Each row was made from one path, in order. Every step used is in the known rows, and no mark comes twice. Write each row's path.
Known rows
pafe/molef: [-.15, -.02, -.05, .14, -.03, .05, -.14, -.09, .07, -.03, .04, .01, .16, .03, -.13, .08, -.10, -.05]
mosi/molef/dafu/delar: [-.16, -.07, .18, .10, .09, -.01, -.14, .02, .15, .19, .00, -.01, .02, .52, .00, .04, -.10, -.09]
pafe/molef/dafu/delar: [-.14, .12, .28, .15, -.03, .01, -.16, .01, .18, .15, .02, .01, .03, .43, -.11, .02, -.20, -.15]
dafu/delar/pafe/molef: [-.17, -.22, .13, .10, .01, .10, .02, -.32, .35, -.06, -.03, .13, .11, .23, -.21, -.01, -.24, -.15]
samas/mosi/molef/dafu/delar: [-.14, -.01, .15, .07, .07, .07, -.09, .15, .15, .22, -.02, .04, .07, .60, .03, .01, -.02, -.05]
molef/dafu/delar/pafe/samas/mosi: [.07, .07, .27, -.06, .05, .03, .21, .10, .16, .08, .01, .13, .13, .17, .01, -.15, .06, -.01]
delar/dafu: [-.01, -.10, -.07, -.04, -.03, -.09, -.02, -.22, .22, -.04, -.25, -.13, -.17, .24, -.05, -.03, -.08, .07]
pafe/molef/dafu: [-.22, .13, .00, .21, -.07, -.13, -.36, -.07, .06, .09, .07, -.10, .16, .09, -.09, .06, -.10, -.07]
samas/mosi/molef: [-.16, -.24, -.26, .01, .13, .14, -.04, .13, .04, .06, -.01, .05, .23, .30, .10, .07, .17, .12]
molef/dafu/delar/pafe/samas: [.07, -.04, .39, -.02, .14, -.13, .19, -.17, .20, .01, .07, .05, .03, .03, -.07, -.13, -.12, -.13]
molef/dafu/delar/pafe: [-.08, -.16, .23, .02, .02, -.07, .04, -.30, .33, .05, -.07, .07, -.04, .28, -.09, -.11, -.17, -.13]
delar/pafe/samas/dafu: [.10, .09, .15, -.02, .05, .04, .04, .08, .13, -.15, -.30, -.05, .00, -.28, .02, -.09, .02, .02]
mosi/delar: [-.18, -.04, .12, .01, .15, .03, -.11, .00, .05, .13, -.10, -.01, -.02, .34, -.01, -.05, .03, -.05]
samas/pafe: [-.02, .03, .06, .03, .04, .11, -.09, .13, .08, -.09, -.10, .17, -.03, -.32, .00, .04, .17, .09]
dafu/molef: [-.24, -.08, .04, -.04, .01, -.12, .00, -.02, .07, -.06, -.07, .01, -.07, .33, -.02, .06, -.03, -.03]
molef/dafu/delar: [-.05, .14, .31, .06, -.01, -.03, -.06, .07, .13, .18, -.02, .01, -.08, .41, -.04, -.03, -.13, -.13]
pafe/delar: [-.09, .25, .24, .04, .07, -.03, -.02, .02, -.05, -.03, .06, -.03, -.06, .15, -.01, -.10, -.08, .04]

Write each row's path
[-.30, .01, .14, -.05, .04, -.20, -.03, -.17, .22, -.10, -.23, -.11, -.25, .61, -.07, -.03, -.14, .05]
pafe/delar/dafu/molef
[-.26, -.02, .24, -.05, .13, -.08, -.04, .03, .20, -.12, -.36, -.04, -.08, .27, -.02, -.05, .00, -.05]
mosi/delar/pafe/samas/dafu/molef
[-.29, -.09, .14, -.11, .12, -.13, .03, -.04, .25, .01, -.31, -.05, -.12, .72, -.03, -.05, .02, .03]
pafe/samas/mosi/delar/dafu/molef
[-.07, .11, .12, -.01, .03, -.11, -.03, -.19, .18, -.06, -.19, -.15, -.21, .36, -.05, -.11, -.15, .10]
pafe/delar/dafu
[-.18, -.24, .04, -.05, .12, .08, .06, -.20, .28, .04, -.17, .11, .08, .31, -.03, -.15, .05, -.02]
samas/mosi/delar/pafe
[-.14, .15, .31, .17, -.02, .08, -.21, .08, .21, .11, -.03, .11, .01, .27, -.12, .04, -.11, -.11]
samas/pafe/molef/dafu/delar
[-.09, .13, .16, .01, .05, -.04, -.09, -.11, .23, -.12, -.26, -.04, -.24, .15, -.05, -.08, -.04, .16]
samas/pafe/delar/dafu
[.12, .00, .25, -.11, .09, .12, .33, .10, .16, .01, -.01, .19, .11, .14, .01, -.14, .06, .00]
dafu/delar/pafe/samas/mosi
[-.01, -.26, .21, -.04, .05, .05, .20, -.29, .33, -.04, -.10, .14, -.07, .24, -.09, -.11, -.16, -.11]
dafu/delar/pafe
[-.02, -.21, .29, .01, .22, -.12, .14, -.21, .22, .02, .07, .03, .10, .12, -.04, -.08, -.10, -.10]
mosi/molef/dafu/delar/pafe/samas
[.10, -.02, .10, -.10, .07, .06, .28, .06, .10, -.03, .01, .14, .17, -.04, .03, -.13, .13, .04]
delar/pafe/samas/mosi
[-.18, -.31, .12, .05, .11, -.06, .00, -.32, .35, .05, -.06, .06, .03, .37, -.06, -.06, -.15, -.11]
mosi/molef/dafu/delar/pafe
[-.32, .03, .17, -.04, .06, -.15, -.07, -.10, .25, -.16, -.28, -.03, -.26, .46, -.07, -.01, -.05, .10]
samas/pafe/delar/dafu/molef
[.12, -.13, .38, -.07, .16, -.04, .31, -.17, .20, -.05, .04, .10, .01, .00, -.07, -.13, -.11, -.11]
dafu/delar/pafe/samas
[.00, -.12, .22, -.02, .01, .12, .10, -.12, .35, -.08, -.32, .10, -.11, .17, -.05, -.11, -.14, -.08]
samas/dafu/delar/pafe
[.13, .15, .12, -.08, .05, .09, .20, .28, -.06, .04, .05, .10, .15, .00, .06, -.08, .17, .07]
pafe/samas/mosi
[-.16, -.28, .10, .02, .08, .02, .03, -.20, .36, .08, -.08, .10, .09, .45, -.03, -.07, -.07, -.07]
samas/mosi/molef/dafu/delar/pafe
